What can hang from each mark
J463: J300
J635: J364
J734: J83 J317
J793: J317
J544: J300 J635
J83: J986
J300: J83 J463 J544
J364: J132 J373
J57: J132
J320: J343
J986: J83 J955
J955: J132
J317: J793
J373: J57 J364
J132: J343 J955

Every row comes from one small tree of marks. The marks that hang from a mark follow it in brackets, in the order of their numbers. Every link used is in the known rows. Which tree was each row made from?
Known rows
J300{J83}: [  2  -4   9 -10  -4  -8  -8   2 -16  -4  -2  -6   6 -17   5  13  -4   2
  10 -13  -7  -6  22   8  11 -10   2  -1   0]
J635{J364{J132{J343} J373}}: [ 14 -13  -5  24  23  -3   3  -9  -3  24  10  12 -21   5  -6   1   9  -5
   6  17 -12   4 -20 -20   7   1   7  17  12]
J57{J132{J343}}: [  5 -11   9   6   0   7   5   6 -30  25  -1 -10 -19   4 -33   8  -4  -7
  16  24 -17  16  -7 -10   3   7 -23  10  11]
J635{J364{J132{J343 J955} J373}}: [ 17 -26 -16  43  23  -9   0  -7  -5  28  11  11 -25  16   8 -11  20  -4
  -9  19   0  10 -16 -20  11   3 -10  22  -4]
J635{J364{J132{J343 J955} J373{J57}}}: [ 14 -17 -29  42  22  -1  -4 -18  -8  33  13  11 -28  10  11 -26  16  -8
  15  32   8  16 -16 -36   4 -12 -15  23  -1]
J83{J986{J955}}: [-11   1  27 -14 -23   0  19  32  -4 -13  -8  -3 -11   7   0 -11  -7   7
   7 -10 -10 -11 -19 -22   9   7 -14 -12  26]
J986{J83 J955{J132{J343}}}: [ -8 -11  40  20   0  29  15  21 -36   5 -35 -13 -10   5  -7   7   5  -1
 -18  12 -49   0 -12 -19   9  11  -1  -4  21]
J300{J83 J463 J544{J635{J364{J373}}}}: [  4   3 -32 -12  17  -7 -24 -26  11 -20  -7   8   8 -16  15  23 -18   1
  30  -8  15  -3  33  43  -9 -19  28  -4 -14]
J544{J300{J83{J986} J463} J635{J364{J132}}}: [ -2   6  -5  -3  15  -6  -3 -13  22 -26   3  22  46  -7  -5  -2  -3  12
 -23 -26  16   4 -15  17  -9  13  33 -13 -23]
J373{J57 J364{J132{J955}}}: [ -2  -3 -20   3   5   8  -4  -7  -1  25   3 -10 -13   1  18 -30  23  -4
   0  48  29  14   7 -51   0 -19 -34  14  12]
J300{J544{J635{J364}}}: [  3   0 -22  -9   7  12  16   9  18  -5   0  -8 -16   3  -3  18  12  -9
  -6   4   4   1  12  13  -7 -13 -10   5  -8]
J300{J83{J986{J955}} J463 J544}: [-19   2  -5 -34 -15  -8 -29  -5 -18 -34 -18   0   4 -20  23   5 -30  -4
  45 -26   4 -12  21  29  -2 -19   5 -16   4]
J463{J300{J83{J986} J544{J635}}}: [  0   4  -1  -3  -8  -7 -10   9  39   1   2  -7   0  -2  -8   1  -2  -2
 -16 -32 -18 -16  17  52  -2   1  15  -6 -19]
J734{J83{J986{J955}} J317{J793}}: [-11   5  23 -22 -27 -16   8  10   6 -20   3   7  12   9  19  -9   4   8
  -6 -28  -8 -19 -20  -2  -4  40  -9   0  -2]
J57{J132}: [  7  -5  19 -15  -5   0  21  14 -22   8  -1 -12  -5  -4 -25  12   0  -1
  21  28  -8   6   0 -19   1  11 -25   1  32]
J734{J83}: [ -1  -2  22 -12 -13 -10  14  11   8   4  20  -9  22  -3  10  10  16  -1
   7  -8 -11  -3  -3  -8   4  -6  -8   4   9]
J793{J317}: [ 14   9   3   6  -6   5  17  19  -8   5   3  -9   3  -1   4  16   3 -14
 -15  13   6   2   7  -1 -10 -13  15   0  17]
J132{J343 J955}: [  4 -25 -14  40  -1   7 -11   8 -19  31   6 -13 -27  23  -2  -8  12  -7
 -35   6   3  15  -1  -5  15  -7 -28  16 -31]
J317{J793}: [  3  -8   4   0  -5  11  -3   4 -15   8  -6  -8 -23  -3  -7  20  18  11
 -28  -1  -2 -11  -3  -8   4  15 -17   5   0]
J57{J132{J955}}: [ 10 -20   6   8  -4  -7  18  17 -25  13   1 -15  -9   8 -11   0  12   0
   5  30   5  11   4 -19   5  13 -44   7  15]
J364{J132{J343 J955} J373{J57}}: [ 16 -26 -19  44  22   3 -20 -21   3  46   9   1 -38   8  -8 -31  11   1
   1  42   2  16 -17 -31  14 -16 -11  20  -7]
J955{J132}: [  2  -5  23  -2   5  20  12   7  -1  13  -2 -18  -2   0 -18  13  10  -9
 -54  24 -19   4   4 -31   1   1   8  -5  16]
J300{J83{J986} J463 J544{J635{J364{J373}}}}: [ -2   7 -28 -12   4 -17 -26 -20  21 -26  -1  16  -1 -11  14   8 -26   1
  32 -28  20  -3  16  31  -9 -15  37 -10 -15]
J734{J83 J317{J793}}: [  1   1   9 -14 -14 -10   0  -5   1  -1  12  -2  18   2   9  10  15   3
 -20 -11  -2 -12   0   7  -5  28  -6  12 -14]
J635{J364{J132}}: [  8 -10   2  -5  10   0  21   9  -6   4   7   0   6  -5   2   6  21  -5
  -4  16  -2   0  -8 -33   2   3 -12   8  22]
J83{J986}: [ -4   1  15  -6 -22  -4   8  23   3   1   9  -4 -17   6 -11  -7  -4   1
 -10 -13   4  -3 -15 -28  10  -1   0  -6  12]
J320{J343}: [  5   0   4  10  -2  12  13  18   0 -11  -3  -7 -24   0  -7  17  -5   3
 -12  -9  -7   0   0 -19   4 -12  10  -2   0]
J364{J373{J57{J132}}}: [ 13   7   5  -1   2   1  12  -9 -10  19   3   0 -23  -7 -19  -6 -11   2
  57  45  -2   5  -4 -29  -1  -6 -10   4  40]
J734{J83{J986{J955{J132{J343}}}} J317{J793}}: [-14  -2  24  -4 -14  -2  -3  -3   2  -4  -1   5   3  16   6 -11   4  -3
 -41 -20 -26  -6 -26  -8  -8  41   6   4 -16]
J544{J300{J463} J635}: [  0  11   0   2   8  24   5   1  21  -6  -2  -2  35   9 -30  15  -4  13
 -48   4  13   5  -7  25  -6   6  15 -13 -21]

Which tree is each row?
[ 19 -15 -21  26  25   0  16  -5  33  15   8   7  -8   8   0 -21  23  11
 -11  36  14  11 -12 -30   0   0  -5   9   0] => J544{J635{J364{J132{J955} J373{J57}}}}
[ -5  14  15  -3 -10 -12   1   2  -7 -14   6  10  11  -3  -2   0  -8   2
  -6 -39   2  -7  -7  21   9   1  12  -9 -14] => J544{J300{J83{J986}}}
[ -1  10  -1  -2  11  10 -12 -12  13 -17  -6   4  47  -7 -15  16 -12  16
 -28 -15  10   2  10  46  -3   3  26 -15 -32] => J544{J300{J83 J463} J635}
[-18   9  17   4   3  11 -20 -16 -22 -16 -15   9  27   0  -4  -1 -23  -4
 -25 -25 -15   3 -10  22  -4   6  27 -18 -18] => J544{J300{J83{J986{J955{J132{J343}}}} J463}}
[-15   1  14 -24 -18  -9 -20   3 -20 -30 -15   3  24 -16  16  -2 -30   9
  29 -24   2 -11   9   4   3  -2  13 -21  12] => J300{J83{J986{J955}} J463}
[  6   2  -4   3   0  17   8  16  37  16   1 -20  -1   8 -21  13  12  -5
 -33   5 -20 -12  15  43  -6   1  -5   0  -8] => J463{J300{J544{J635}}}
[ -6  19  -9  -1   2  -4  -1  -8  12 -31   4  21  45   1   1   3 -13   8
 -15 -38  21   3  -7  28 -10   8  31 -16 -28] => J544{J300{J83{J986} J463} J635{J364}}
[ -5   4  12 -15 -26 -20  -2   1  11  -7  18   6   7   7   8  -5   6   3
 -21 -30   4 -13 -16  -6  -3  32   4   7 -14] => J734{J83{J986} J317{J793}}
[ 19 -36  -5  46  24  -6 -15  -7   7  41   8   1 -37  15 -12 -14  15   6
 -24  27  -6   9 -16 -14  20   1  -5  19 -10] => J364{J132{J343 J955} J373}
[-11  -2  36 -11 -12  11  20  25   1 -10 -12  -7  -8   8  -6  -9  -1   0
 -28   2 -22  -5 -19 -36   4  12   1 -16  29] => J83{J986{J955{J132}}}
[-15  -1  -9 -30  -6  -2 -25  -2  14 -36 -21   0   9 -15   8   3 -27   8
  21 -25   5  -7  17  38  -4 -11  15 -20 -12] => J300{J83{J986{J955}} J463 J544{J635}}
[ 12  -3 -25  34   9  -4   9 -14 -29  26   9   9 -29  14   6 -17   3 -11
  49  33   9  19  -8 -28  -4  -6 -27  19  10] => J635{J364{J373{J57{J132{J343 J955}}}}}
[ 14  -9 -12  32   8   0  -4 -15 -18  36   6   0 -38   9 -14 -20  -5  -2
  41  44   3  18  -7 -23   5  -9 -23  15   9] => J364{J373{J57{J132{J343 J955}}}}
[  0 -14  -5   5   6  -1   2   7   2  18   1 -11  -9   8  15 -11  28   2
 -28  30  20   6   8 -33   8   0 -28  12   8] => J373{J364{J132{J955}}}
[ -5  11 -10 -16   5  16  -1 -10   2  21   2  -8  -8 -10   5 -18  13  -4
  15  45  18   8   4 -51  -4 -20 -18  10  27] => J373{J57 J364{J132}}
[-10  16   7  -7 -10  -8 -18 -10 -13 -20   2  10  32  -8  -1   5 -22   3
  -2 -34  14  -4  -1  24   0  -2  24 -16 -15] => J544{J300{J83{J986} J463}}
[ 10   2 -21  -1  14   5  14   1  27  -1   2   1 -26   7  -2  17   6  -3
   6   8   4  -2   8  17  -4 -10   2   6  -1] => J300{J544{J635{J364{J373}}}}
[ -6  23  -6 -22  -8  11  12  -5 -23  15  -1 -11 -12  -5  -2 -10  -1  -8
  53  49  18  14  11 -42 -13 -11 -34   7  38] => J373{J57{J132} J364}
[-13  -1   5 -28 -14 -13  -9   8 -10 -27 -15  -1 -20 -15  21   1 -15  -4
  40 -32 -10 -16  15  24   6 -14  -8  -8   4] => J300{J83{J986{J955}} J544}
[-16  16  16 -14 -11  -4  -9  -3 -19 -32 -12  11  36  -6   8   1 -24   9
  13 -32   4 -10  -5  28   0   5  13 -21  -3] => J544{J300{J83{J986{J955}} J463}}
[  5   6 -13   0   6  -1   0   2  22  -1   0  -7  15  -4   7  16   9  -9
  -4 -18 -18 -13  31  58  -9  -1   2   2 -16] => J463{J300{J83 J544{J635{J364}}}}
[-12   2  32 -19 -17  -8  10   4   9 -16  -3   4  15   9  13  -8   8   3
 -36 -17 -19 -14 -20 -14  -9  44   4  -3   1] => J734{J83{J986{J955{J132}}} J317{J793}}
[ -3   7   2  -6 -16 -14 -13   6  11   2   4  -7  -5  -7   5   3  -5 -12
   7 -34 -18 -20  20  45   0  -6   6  -3  -5] => J463{J300{J83{J986} J544}}
[  0   7  19   4 -19 -14  -6  14   8   5   8  -4  15  -3  -1  -4  -4  -1
  -9 -31 -20 -18   9  24   5   9  12  -7   2] => J463{J300{J83{J986}}}
[ 12  13  -7   1   5  -4  24  -8 -19   9   7   9 -14  -3   0  -3  -4  -6
  66  36   4   6  -5 -34  -8  -5 -15   8  41] => J635{J364{J373{J57{J132}}}}
[ -7  -6  49   2  -5  23  29  30 -29  -9 -36 -14   3  -4   0  11   9   5
 -13  16 -42  -9  -5 -26   8  14  -4 -12  40] => J986{J83 J955{J132}}
[ -3   1 -33 -21  10   2 -22 -18   2 -23  -8   0  20 -19  14  24 -12  -5
  18 -13  16   1  37  39 -13 -21  14  -5 -21] => J300{J83 J463 J544{J635{J364}}}
[  2  -6 -14 -18   8   1 -13  -4  18 -10  -8 -10  -9 -17  -2  18  -1   1
   1 -14  -4  -3  31  40   3 -18   4   0 -23] => J300{J83 J544{J635}}
[ -7  -1 -19 -27  -2  -2 -37 -20 -21 -15  -8 -10   8 -27  13  25 -20  -9
  29 -10  10  -5  42  35  -3 -30   8  -5  -8] => J300{J83 J463 J544}
[ -6  13   3  -3   0   0 -13  -7  21 -23  -1  11  37  -2 -16   3 -18  16
 -28 -33  15   1  -5  35  -2   7  34 -20 -31] => J544{J300{J83{J986} J463} J635}
[ -7   6 -18   1   9  22 -16 -17  -6  35   3  -7 -21  -2  -3 -22   8 -11
  11  41  10  18  -3 -43  -3 -24 -17  17   8] => J373{J57 J364{J132{J343}}}
[  9  25 -12  19  18  14  29  -9  25   1   8  16   8  13 -12  -3   6   7
  -2  11  10   4 -18   5  -8   0  10   0  -6] => J544{J300 J635{J364{J373{J57}}}}
[ -6   9  18 -21 -30 -22  11  12  17  -7  26   3  23   9   6 -14  -6  -7
  -4 -22   4  -4 -10 -12   1  13  10   3  -2] => J734{J83{J986} J317}
[ 14   1 -16  19   5 -10  22  -6 -22  12   8   7 -17   7  12 -14   6  -5
  53  37  15  11  -2 -34  -5  -2 -29  12  27] => J635{J364{J373{J57{J132{J955}}}}}
[ -3   3 -20 -14  -2 -14  -4   1  18 -23   2   6 -13  -8  13   4  -4  -6
  15 -37   8  -3  14  23  -3 -13  11  -3 -21] => J300{J83{J986} J544{J635{J364}}}
[  1  20  -7   9  10 -13  -3 -17  22 -26   5  30  33   4   0   3 -19  15
  -1 -33  19  -2 -11  32  -7  10  45 -15 -21] => J544{J300{J83{J986} J463} J635{J364{J373}}}
[ -4  -5  -2   3  10  12 -11  -2  -3  28   1  -7 -19   6  -6  -3  14  -5
 -18  24   1  10  -3 -25   5  -5 -10  16   6] => J373{J364{J132{J343}}}
[-12  12  12  -8   0   4  -4   0  15 -35 -14  12  43  -1  -7  -1 -21  21
 -15 -30   4  -4  -9  38  -3  13  24 -25 -20] => J544{J300{J83{J986{J955}} J463} J635}
[  9 -28 -18  32  15  -1   3   3 -16  23   9   0 -12  13   8 -10  27 -11
 -23  14   2  15 -11 -26   7   0 -26  21 -12] => J635{J364{J132{J343 J955}}}
